What can hang from each mark
j893: j147 j856
j856: j893
j451: j147 j558
j209: j250
j467: j147
j9: j558
j558: j9 j147 j451
j147: j209 j451 j467 j558 j860 j893
j860: j147
j250: j209

Each row was made from one small tree. Brackets hold a mark, then the marks that hang from it, in the order of their numbers. Every link used is in the known rows. Write each row's tree.
Known rows
(j451 (j147 (j209 j250) j467) j558): [ 15 -27  -2 -37  20  -2  -7  33 -12  37  -4  53 -81  27 -66  48   6  17
  19  25 -37  48   6 -26  14 -25 -71 -17 -20   2 -11 -25  -2  -1  19]
(j893 (j147 j209 j467) j856): [ 23   0  27 -67  -4   1  10  23 -64  15 -47  25 -36  13 -11 -20 -38  15
  31  24  31  17 -59   3  12 -17 -32 -40 -41 -69  17  21   8 -26 -20]
(j451 j558): [ -7 -29  -5  11  13 -27 -10   2 -10   0  31   9  14  71 -12 -35   1 -30
 -12   9 -17  29  15 -41  14  25   5 -19   4  13   9  14  15  -3   7]
(j467 (j147 (j209 j250) j860 j893)): [ 49  -4 -11  -9  15  10  32  -3  17  40  20  12 -29 -22 -23  36  28  53
 -16  27 -16  -7 -27  57  28 -27  -8  25 -27  45 -17 -45 -28  30   1]
(j9 j558): [ -7 -29  -3  -2  -6 -32 -17  -5 -17  13  40  10  14  67  -8  -5  13   2
 -13   7 -10  22  27 -56 -13  35  16  -5   9   5  15  35  13   3  16]
(j893 (j147 j467 (j558 j9))): [  3  24  43  12 -20   3 -46 -12   6   5 -55   3 -24 -17 -29  12   2 -37
  19  -8  -5 -16  -3  16   0 -36   0  15  -1 -17 -19  32   9 -19   2]
(j467 (j147 j451 j558)): [ 12   4 -25  36   9  10  13  -5  26  -2  16 -27 -20 -67  -5  -7  18  -7
  -8  -3 -26   6   1  21 -13  12  22   1 -25  30 -56 -49   9 -13 -25]
(j558 (j147 (j209 j250))): [ 32 -42 -27 -47  16 -15  35 -11 -15  22  12  22 -25   5 -19  -6   8  17
 -40 -17  36  -3  19 -23  22  25 -15 -31  26   5  75  42 -46  10   3]
(j9 (j558 j451)): [-10 -28   0   6  -8 -27 -20   4  16   5  41   9  21  66  15   5  -3   1
 -52 -21  10  36  46 -54 -38  27  23   7  57  14  49  57  19  16  25]
(j558 j9 (j147 j467)): [-21 -19  34 -13  -6  12 -20  -4  -5 -13 -23  -7 -14 -10 -10   4  -5 -23
 -27 -59  47 -14  50 -21 -17 -23  -9 -26  54 -19  35  62 -46  -6  21]
(j893 (j147 j558) j856): [ 22  20   6   9 -17  -3 -12 -11 -24   6 -11   8  17  23  15 -31 -20 -23
  19  33  13   3 -36   4   8   8  21   1 -31 -30  16   1  13 -34 -36]
(j558 j9 (j451 (j147 j893))): [-28 -23  35  25 -15  35 -38 -22  11  -3 -10  14  48 -29  36  18 -13 -32
 -25 -43  18 -15  79  -2 -30 -37  -1  12  72  15  51  44 -18  19  31]
(j147 j451 j860 (j893 j856)): [-24   2 -10   0  -6   9  27  17  -4 -23  19 -12  55 -19  13  -2  16  15
  23  17  13 -25 -13  33  23 -13  10  45 -30 -20 -23 -63  11   6 -14]
(j467 (j147 j209 j558)): [ 42  12 -18  -3  18   1  -4  -8   8  11   7  11 -47 -30  -7  -6  -9   1
 -16  -6 -32  20 -19  17 -13  27   2 -25 -15  37 -26 -20 -11   5  -1]
(j451 (j147 (j209 j250))): [ 28 -48 -22 -42  13  -8   6  -1 -37  46   5  54 -24 -13 -25  14  14  -2
   5  13   0  20  28 -21  16  11 -37 -35  -5   8  43  13 -32   7  15]
(j860 (j147 j209 j451 (j893 j856))): [-15  11 -19 -16 -11  35  60  14 -32   4  17 -31   9 -44  28 -32 -13  48
  34   7  20 -34 -27  12  10  29 -18 -13 -18 -39  15 -30 -10 -12 -55]
(j893 (j147 j209 j558 j860) j856): [ 25  47 -10 -22   5  -9 -15  24   2  -8 -28  17 -13   6   2  -4 -16  -1
  30  43  -4   5 -64  40  19   1  -2   7 -15  -7 -11 -26   6  -1 -18]
(j856 (j893 j147)): [  0  -2 -11   8 -22 -27  -2 -25 -38  36 -70 -15  34  16  14 -28   2 -25
  27  25  17 -16   4 -52  31  15  21 -34  -7 -16   6  66  14 -43  12]
(j147 j558 j893): [  7   8   3  26   0 -13  -8 -34   4 -11  21  11  18  10  -4   2  20 -20
   1  -7 -23 -10   6   6   0  16  17  29 -36   9 -12 -12  17   5  14]
(j250 j209): [  3 -46 -16  -3   9 -44 -22 -16 -60  20  14  20  21  37   4 -50 -11 -49
  -4 -20   2  21 -12 -44  28  30  16 -28  -8  -5  53  71  20  17  40]
(j209 j250): [ 29 -57 -16  -8  -3 -29  16 -18 -32  45  39  34  15  25 -21 -17  33 -17
 -22   5  21   7  28 -23  32  17  14  -3 -14   5  54  29 -18  -4   7]
(j558 j9 j147): [-20 -29  12   4  -4   7 -16 -21  -7 -10  -5 -12  32  -4  13 -26  -7 -36
 -42 -50  51 -27  62 -27  -4   8  14 -30  78   6  67  71 -54   3  10]
(j856 (j893 (j147 j209 (j558 j9)))): [   7   46   -9    5  -22   -4  -41  -30   -3   15 -102    9    0  -39
   -7    4  -13  -27   35    9  -20  -39    4  -18   34   14    7   -9
   40    7  -10   37    2  -12   26]
(j451 (j558 j147)): [-17 -25 -11  10  17 -14   1  -1  12 -18  27 -19   4  61  -2 -31 -13 -15
 -32 -10   7  16  25 -48  -4  20   1 -32  38  12  28  34 -13  -5  -6]
(j893 j147 j856): [ 13 -17  12 -15 -19  -5  10  -6 -60  19 -11   2  36  33  25 -55 -25 -18
  15  37  43   2 -28 -10  16   3  16 -26 -21 -44  45  34   1 -36 -33]
(j893 (j147 j209)): [ 25 -22   5 -38  12 -25  14  -6 -46  18 -40  11  -1   6  -6 -44 -18  -8
   7  16  15   3 -34  -9  19  19  -7 -45  -8 -16  30  55   5  -6  -9]
(j558 (j147 j209)): [  6 -27 -14 -43  24 -18  18  -6 -19 -14  -2   4 -12   3   4 -27 -18  -2
 -30 -34  32   3  13 -29  -4  40 -12 -58  32  -6  53  56 -37  12   9]
(j467 (j147 j558 j860)): [ 19  27 -17  36  16  -8 -21   6  49   0  26 -12 -22 -12   1  15  25 -12
 -21   5 -28  16  -9  34 -15  -7  25   9 -16  55 -55 -41 -11   3   7]
(j893 (j147 j209 j860)): [ 14   2  -3 -35  17 -33   6  16 -13   8 -37   5  -4   7  -8 -20   2  -6
  13  26   6  -1 -42  15  26  -1  -6 -29  -2   3   2  35   1  10   0]
(j860 j147): [ -9 -17  -8  12  -1 -12  16   3 -28  31  41 -30  11  21  21 -46  13 -18
  -9 -13  31  -1  21 -38 -12  41  11 -52   6  -6  41  55 -25 -24 -25]
(j856 (j893 (j147 j558))): [  6  34 -20  32 -23 -25 -20 -30  -3  23 -68 -11  11   7   3  -3   4 -30
  34  27 -15 -13  -4 -35  22  21  25  -6 -14   4 -25  30  28 -40  11]
(j9 (j558 (j147 j209 j860))): [-11   7 -22 -34  21 -25  -5  26  32 -20  15  -7 -27  41  -9  32   7  37
 -27  -4   0  11  10 -30 -19  27 -11 -12  57  26   4  22 -21  32  24]
(j856 (j893 (j147 j451 j467))): [ -27    6   -5   -3  -28  -17   17    1  -22   21 -101  -32   -9  -38
  -18    5   15    1   56   13    8  -15   -9  -37   24  -16   -8  -18
  -37  -45  -51   21   41  -53    7]

Write each row's tree
[ 17  33  18 -33  -3  16  -4   2 -18 -17  -5  45 -36  -2 -18  30 -19  23
  33   1 -17   8 -46  27  -3  -7 -32  27 -61 -41 -24 -57  15   2  11]
(j147 j209 j467 j558 (j893 j856))
[  6 -10  -1  14 -16  45  45  -8 -20   1  20 -27  28 -45  24 -17  -8  37
  10  19   9 -15 -16  33   0 -15  16  11 -44 -15 -24 -62   2 -18 -44]
(j467 (j147 j451 (j893 j856)))
[  8 -15 -25  -2  26  13  30  21  13   3   7 -17 -39 -26 -21 -21 -11  27
  -4  12 -41  23 -20   0   8  15 -15 -31   0  32 -49 -49  13   4 -27]
(j467 (j147 j209 (j451 j558)))
[ -1 -21   9 -21  12   9  -2  -6  -4  -5  -7  28   6 -19  25  20 -23   2
 -15 -26   3  20  30  -4 -29  -7 -28 -20  28   5  38  28  -1  28  30]
(j558 (j451 (j147 j209 j893)))
[ 14 -13 -11  -9  14  25  50 -14  -6   3  -7 -18 -14 -75  -1  -6   0  42
   3   0 -20 -11 -24  35   4   2  -7 -10 -29  10 -41 -43   3  13 -18]
(j467 (j147 j209 j451 j893))
[-14 -10   7 -13  -2  10 -17   0  15   0  13  23  -6  20  11  54 -20  38
 -14  -8 -24  25  36 -26 -51   1 -30   6  48  15  20  20  16  36  34]
(j9 (j558 (j451 (j147 j209 j893))))
[-18  -4 -11  31  -4   4 -24 -14  19 -19  -8   1  23 -61 -15  -8  22 -44
   2 -34 -12 -30  42   8  12  16  25  27  30  15 -12 -13   4   5   3]
(j147 j451 (j558 j9))
[ 11  16   4  17 -15   7  -4 -24 -16 -11  32  21  32  22  16  -6  -8 -11
  13  12  -4  -9 -11  14   2  12  18  38 -42 -20   6 -39   9  -7  -9]
(j147 j558 (j893 j856))
[ -26   38    1   20    4   -7    0   17   55  -34   -7  -17  -26  -48
  -38   59   51    7   33  -10  -37  -12  -16   48   -2  -37   -9   70
  -57   -1 -100  -80   41    6   16]
(j147 j451 j467 j558 j860 j893)
[-28   3 -12  16 -23  37  52   5 -29   4  38 -50  37 -25  35 -35   0  29
  28   8  31 -33  -9   2   4  17   8   1 -21 -41  13 -28  -5 -31 -60]
(j860 (j147 j451 (j893 j856)))
[ 10  32   2  47   6  16 -48   2  51  -3  11  -7  -6 -38  -1  20  22 -29
 -25 -12 -23 -11  21  44  -7 -24  34  24  34  64 -40 -28 -30  16  11]
(j467 (j147 (j558 j9) j860))
[-18   4   6  -1  -6  17 -13  14 -16  -4  14  12  41   9  26  21  -1  -3
  29  29  14   2  11  19  -7 -32 -12  15 -20  -8  -8 -39 -16   4  12]
(j451 (j147 j860 (j893 j856)))
[-15  -2 -21 -21  22 -11  33  15   8 -24  -6  -4  14 -46 -13   9  28  22
  15  -1 -16 -22 -21  34  28   2 -12  21 -18   8 -41 -44  15  33  12]
(j147 j209 j451 j860 j893)
[ -9 -21  -5 -25   7  -7 -31  20   7   6  11  29 -19  25  10  39 -20  16
 -23 -18 -11  47  50 -52 -53  20 -27 -24  67  20  37  41   8  30  35]
(j9 (j558 (j451 (j147 j209))))
[ -3   4  -2 -37  -9  21  19  -4 -15 -19  21   1   2  48  16  18 -35  66
  -6  11  13  -6  -8 -25 -17  26 -14   5  27 -25  37  -1 -15  16  -8]
(j9 (j558 (j147 j209 (j893 j856))))
[ 13  25 -22  -7  28 -31 -25  22  58 -25  10  28 -19  -4   6  22   3 -22
 -38 -34 -11  26   6  20 -16  14   5  13  43  41  12   2   9  41  38]
(j147 j209 (j558 j451) j860)
[  9  17   8  24 -18  14  -7 -16  17 -20  35  21  35  17  39   4 -22 -11
 -22 -17   8   5   8  15 -22   2  24  45   4  -7  39 -18  16   8   1]
(j147 (j558 j451) (j893 j856))
[-30  -3  13 -18 -17  34  45   5 -11 -36  -8 -28  -5 -31   5  11 -11  37
  14 -21  42 -17  -3   9 -11 -26 -18  14 -28 -66  -3 -30  -4 -22 -23]
(j558 (j147 j451 j467 (j893 j856)))
[-34 -12  20  35  -3  28 -14 -24  27 -29   4 -23  31  35   3 -10 -15  -9
 -28 -21   1 -32  39 -16   5 -15   3  15  69  16  23  24 -25  13   2]
(j451 (j558 j9 (j147 j893)))
[-30 -17  11  31  -6   8  -7   2   8  -1 -38 -32  30 -10 -19 -38  -6 -24
  14  20 -15 -23   5  -7  35 -16   7   9  41   2 -15  14  27 -15 -34]
(j893 (j147 (j451 (j558 j9))))
[  6  32   2  34   4 -30 -25  11  61 -10 -11 -13   8  10  19   6   5 -31
 -26  -4   3  12  -7  25 -12 -20  27  25  27  30   5  28  29   5   3]
(j893 (j147 (j558 j451) j860))
[-34  -6 -12  28  -8  15  50  -7  -7  10  29 -61  25 -36  17 -25  25  20
  14  -7  13 -34   9  -5  -1  20   7  -8 -15 -13  -3   2   2 -16 -42]
(j860 (j147 j451 j893))
[-23 -17   1  25   9   4  14 -18  22 -23  25 -27  14  56   3 -13 -12   7
 -26  -3  -5  -4  15 -26  -1   2  -3  -1  21  12  10  12  -5   1  -8]
(j451 (j558 (j147 j893)))
[  0  44  24  18   1 -24 -30  29  64 -12 -30  -5 -37   7  -8  38   9 -21
 -13 -14   2  24 -20  29 -25 -50   2  31   2   6 -24  17  33  -5  11]
(j893 (j147 j467 (j558 j451) j860))
[-13  45  16  45 -36  50 -20 -17  -2   4  34 -24  27  -7  32 -10  -9  -6
  15  -6  11 -48  15  16  -8   8  20  31  24 -11  27 -16 -33 -16 -36]
(j860 (j147 (j558 j9) (j893 j856)))
[  6   9  -5 -39   6   1  10  15 -23 -13  11  26  26  14  15   3  -6  19
  14  16  10  -5 -31  31  22  -3  -8  14 -21 -13   8 -36  -9  26  10]
(j147 j209 j860 (j893 j856))
[-35 -32  -4  29   1   7 -13   7  10 -15   1  -9  30  -5 -22 -26   7 -32
  -3 -11 -18 -15  42 -22  25   5   7  10  48  16  -6  -9  11   5  -5]
(j147 (j451 (j558 j9)))
[ 30  47  -9  15  24   9  -5  -2  48  -9   9  -3 -37 -37  -8  38  14  26
  -2  11 -49  -2 -39  64  -5 -11   3  25 -31  54 -70 -66  -5  32   8]
(j467 (j147 j209 j558 j860 j893))
[ 29  26   7  32 -17  38   2 -24   2   2  36  -1   4  -6  23   1 -14  14
  -2  19 -16  -2 -23  36 -16  -9  25  25 -48   5 -26 -67  -4 -14 -26]
(j467 (j147 j558 (j893 j856)))
[  3  27  31   7 -21  17 -16   2  17 -25  15  22  -8  12  13  36 -24   3
 -10 -27   8  19  -5  20 -35 -29   0  48 -18 -31   9 -29  27  -3  12]
(j147 j467 (j558 j451) (j893 j856))
[-36   3   3  30  15   2 -24  18  32 -12  19  -1  15  39  -9  33  14  -8
  19  33 -42  16  15   4   0 -34 -22  19  -5  33 -50 -41   9  12  20]
(j451 (j147 j860 j893) j558)
[ -3   5  28 -13   5 -30  -8  26  -2  10 -37 -11 -21  18 -22   6  19 -13
  19  18  18  10 -34  12   8 -45  -9  -9 -32 -20 -27  28  12 -19   5]
(j893 (j147 j467 j860))
[-15   4  27  -6   4 -17  -3  14   6 -10   2   4  -6  17 -19  32  35   0
  12  -9   0  -1  -9  22  -1 -38  -8  27 -44 -10 -38 -14   8   7  34]
(j147 j467 j860 j893)
[-21 -14  13 -15  -5 -15  -9  12   9  -7  14 -14 -43  56 -24  33   3  26
 -20 -19  14  25  26 -58 -42   3 -14 -14  21 -20   5  41  -6  -7  15]
(j9 (j558 (j147 j467)))
[ 25 -12  12   8 -13  38  21 -18 -34  16  31  -6  25   4  31 -20 -22  23
  -7  24  18  -2 -16  21  -8 -13  21  -2 -41 -10   7 -33 -17 -18 -26]
(j467 (j147 (j893 j856)))
[ 10  24   3 -25   7 -12  11  13   5 -10 -66  -4 -66 -63 -45  12   2   4
  43   4 -27   4 -55  22   6  -5 -30  -3 -48 -33 -60 -20  46 -18 -17]
(j893 (j147 j209 j451 j467 j558))
[ 29   1 -13 -21  30  -8   5  21   5  12  11   4 -27 -20   1  -4   6  12
 -20   3  -6  20 -19  27  -1  -1   0 -34  -4  42 -24 -11 -26  22  10]
(j467 (j147 j209 j860))
